Known rows, with every way that one mark hangs from another:
(Q574 Q548 (Q891 Q51 Q797) Q895): .29 .04 -.20 -.08 .11 .23 .04 -.17 .11 -.11 -.13 -.21 -.08 .31 -.39 .27
 -.03 .26 -.36 .16 -.15 .00
(Q895 Q574): .14 .11 -.08 .11 .15 -.20 -.34 .01 -.01 -.24 -.14 -.04 -.14 -.06 .10 .08
 .08 .28 -.25 .13 .08 .20
(Q574 Q548 Q895): .13 .12 -.10 -.03 .22 -.22 -.41 .01 .19 -.28 -.25 -.32 -.24 .09 .01 .05
 .02 .39 -.15 .09 .03 .14
(Q51 Q300 (Q891 Q574)): .07 -.07 .04 -.01 .00 -.25 -.25 .22 .14 .06 -.11 .39 .06 .07 .20 .00
 -.04 -.51 .00 .18 .21 -.02
(Q891 Q51 Q797): .03 .42 -.23 .11 .03 .17 .08 .03 .11 -.05 -.02 .00 .17 -.01 -.20 .17
 -.07 .06 -.33 .01 .00 .11
(Q51 Q300 Q548 (Q891 (Q574 Q895) Q797)): .11 .07 .06 -.11 -.19 -.17 -.12 -.10 .13 .18 -.05 -.05 -.10 .09 .14 -.09
 .01 -.37 .14 .23 -.04 .08
(Q574 Q548 (Q891 Q797)): .43 .12 -.19 -.06 .14 .12 -.19 -.03 .24 -.11 -.29 -.07 -.05 .07 -.19 .22
 -.04 -.01 .01 .20 -.08 .05
(Q891 (Q51 Q548) (Q574 Q895) Q797): -.11 .38 -.01 .10 .02 .27 .01 -.09 .00 .16 .15 -.22 .03 .08 -.33 .13 .03
 .08 -.29 .02 -.21 .10
(Q574 Q300 Q548 (Q891 Q51 (Q797 Q880))): .55 -.25 -.20 -.16 .08 .32 .16 -.16 .12 -.23 -.39 .13 .00 .17 -.17 .32
 -.08 .11 -.24 -.10 -.18 -.31
(Q797 Q880): .16 .17 -.03 .06 .06 -.14 -.36 .23 .15 -.30 -.37 .05 .23 -.33 .14 .16
 -.02 .13 .09 -.07 .19 .05
(Q574 Q548 (Q891 (Q51 Q300) (Q797 Q880)) Q895): .34 -.22 -.12 -.22 .06 .17 .19 -.20 .23 -.23 -.39 -.05 .02 .33 -.14 .24
 -.11 .15 -.16 .18 -.10 -.13
(Q880 Q291 Q797): -.06 .21 -.41 .27 .19 -.18 -.42 .03 -.10 -.11 -.06 .00 .14 -.34 .09 .02
 .09 .25 -.04 .12 -.10 .12
(Q574 Q548 (Q891 (Q51 Q300) Q797) Q895): .31 -.11 -.20 -.20 .11 .13 .17 -.32 .21 -.07 -.26 -.12 -.14 .43 -.22 .16
 -.12 .13 -.34 .25 -.15 -.04
(Q51 Q548 (Q891 (Q574 Q300) (Q797 (Q880 Q291)))): .18 -.02 -.10 .02 -.12 .07 -.19 .03 -.18 .02 -.09 .16 .07 -.18 .15 .02
 .21 -.19 .35 -.05 -.20 -.13
(Q891 Q51 (Q574 Q300) (Q797 (Q880 Q291))): .03 .08 -.18 .21 .10 .44 .21 .11 -.13 .01 -.12 .37 .23 .08 -.17 .17 .09
 -.01 -.27 -.25 -.29 -.24
(Q51 Q300 Q548 (Q891 (Q574 Q895))): .04 -.10 .09 -.12 -.07 -.35 -.35 -.11 .06 .08 -.05 -.01 -.11 .06 .24
 -.11 .02 -.25 .12 .24 .04 .06
(Q51 Q300 Q548 (Q891 (Q574 Q895) (Q797 Q880))): .14 -.02 .15 -.16 -.22 -.15 -.10 .01 .13 .01 -.21 -.01 .04 -.03 .22 -.01
 .04 -.33 .33 .15 .01 -.01
(Q51 Q300 Q548 (Q891 Q574 (Q797 Q880))): .14 -.04 .08 -.16 -.18 -.11 -.09 .07 .15 .04 -.19 .16 .13 -.15 .27 -.01
 .02 -.48 .43 .17 .07 -.01
(Q895 (Q574 Q548 (Q891 Q797))): .41 -.02 -.13 -.06 .19 .06 -.16 -.12 .08 -.20 -.20 -.08 -.23 .15 -.08
 .22 .09 .17 -.12 .28 -.09 .10

Rows:
.21 -.01 .03 .04 .28 -.01 -.30 .06 .12 -.06 -.25 -.04 -.32 .28 -.06 .05
 .00 .10 -.39 -.18 -.17 -.12 -> (Q891 (Q574 Q300 Q548 Q895))
-.06 .09 .07 -.08 -.04 .20 .19 -.10 .12 .05 -.15 -.06 .15 .11 -.05 .09
 -.05 -.04 -.10 .04 -.13 -.02 -> (Q891 (Q51 Q300 Q548) (Q574 Q895) (Q797 Q880))
-.16 .22 .02 .19 .19 .12 -.15 .15 -.03 .04 .09 .02 .10 .16 -.30 .18 .00
 .10 -.52 -.04 -.02 .00 -> (Q891 Q51 (Q574 Q895))
-.16 .02 -.06 .09 .36 .16 -.17 .22 .05 -.06 .07 .13 .04 .13 -.13 .23 .02
 .03 -.29 .04 .04 -.01 -> (Q891 Q51 (Q574 Q548))
.01 .15 .06 .07 .30 -.04 -.39 .22 .16 -.08 -.14 -.12 -.15 .15 -.11 .10
 .03 .09 -.19 .03 -.03 .06 -> (Q891 (Q574 Q548 Q895))
.05 .02 -.05 .15 .20 .20 -.06 .06 -.02 .07 -.01 .29 .03 .13 -.17 .16
 -.08 -.06 -.58 -.23 -.07 -.19 -> (Q891 Q51 (Q574 Q300))
.06 .30 -.14 .06 -.03 .20 .12 .14 .10 -.21 -.17 .05 .33 -.15 -.13 .27
 -.05 .11 -.13 -.07 .07 .01 -> (Q891 Q51 (Q797 Q880))
.29 -.08 -.08 -.22 -.13 .11 .12 -.42 .11 -.08 -.29 -.16 .11 .09 -.14 .15
 -.12 .13 -.09 .15 -.14 -.03 -> (Q574 (Q891 (Q51 Q300 Q548) (Q797 Q880)) Q895)
.17 -.09 .01 -.01 -.04 -.15 -.43 -.03 -.07 .07 .00 .10 -.12 -.12 .15
 -.02 .07 -.23 .07 -.05 -.02 -.06 -> (Q51 Q548 (Q891 (Q574 Q300)))
-.02 .17 -.13 .13 .25 .23 -.14 .35 .04 -.13 -.22 .14 .17 -.05 -.02 .17
 .18 -.02 .26 .04 -.15 .00 -> (Q891 (Q574 Q548) (Q797 (Q880 Q291)))
.27 .20 -.21 .05 -.02 .26 .04 -.11 .08 .03 -.06 .07 .21 .03 -.38 .27
 -.10 -.04 -.33 .12 -.06 .00 -> (Q574 (Q891 Q51 Q797))
.27 .13 -.14 -.08 -.18 -.23 -.03 .05 .22 -.03 -.21 .18 .03 .02 .19 -.01
 -.09 -.40 .05 .21 .18 .06 -> (Q51 Q300 (Q891 Q797))
-.17 -.01 .02 -.06 .12 -.01 -.11 -.21 .05 .13 .04 -.04 -.04 .18 -.03
 -.01 -.06 .06 -.32 .13 -.09 .08 -> (Q891 (Q51 Q300 Q548) (Q574 Q895))
.35 -.23 -.11 -.04 .28 -.07 -.34 -.10 .04 -.26 -.20 -.03 -.25 .12 .03
 .17 .09 .26 -.14 .27 -.02 .07 -> (Q895 (Q574 Q548 Q891))
.56 -.37 -.12 -.10 .25 -.04 -.26 -.27 .00 -.25 -.32 .04 -.44 .22 .04 .11
 .03 .28 -.34 .07 -.15 -.12 -> (Q895 (Q574 Q300 Q548 Q891))
.25 .12 .03 -.02 -.18 -.02 -.19 -.08 -.02 .14 .00 -.13 -.20 .05 -.04
 -.01 .09 -.21 -.05 -.05 -.17 -.06 -> (Q51 Q548 (Q891 (Q574 Q300 Q895) Q797))
.30 .04 .12 -.06 -.22 .02 -.16 .01 -.03 -.01 -.17 -.07 -.03 -.07 .04 .07
 .11 -.16 .14 -.16 -.11 -.15 -> (Q51 Q548 (Q891 (Q574 Q300 Q895) (Q797 Q880)))
.30 -.11 -.14 -.20 -.11 .16 .11 -.34 .16 -.05 -.27 .07 .21 -.06 -.06 .18
 -.14 -.02 .06 .18 -.09 -.02 -> (Q574 (Q891 (Q51 Q300 Q548) (Q797 Q880)))
-.05 -.04 -.22 -.13 .04 -.15 -.14 -.34 .09 -.06 -.08 -.04 .02 -.05 .18
 -.04 -.14 .14 -.13 .18 .04 .16 -> (Q891 (Q51 Q300 Q548))
.28 .20 .02 .03 .16 .20 -.06 .07 .20 .03 -.26 -.11 -.30 .32 -.20 .09
 -.01 -.02 -.34 -.18 -.27 -.12 -> (Q891 (Q574 Q300 Q548 Q895) Q797)
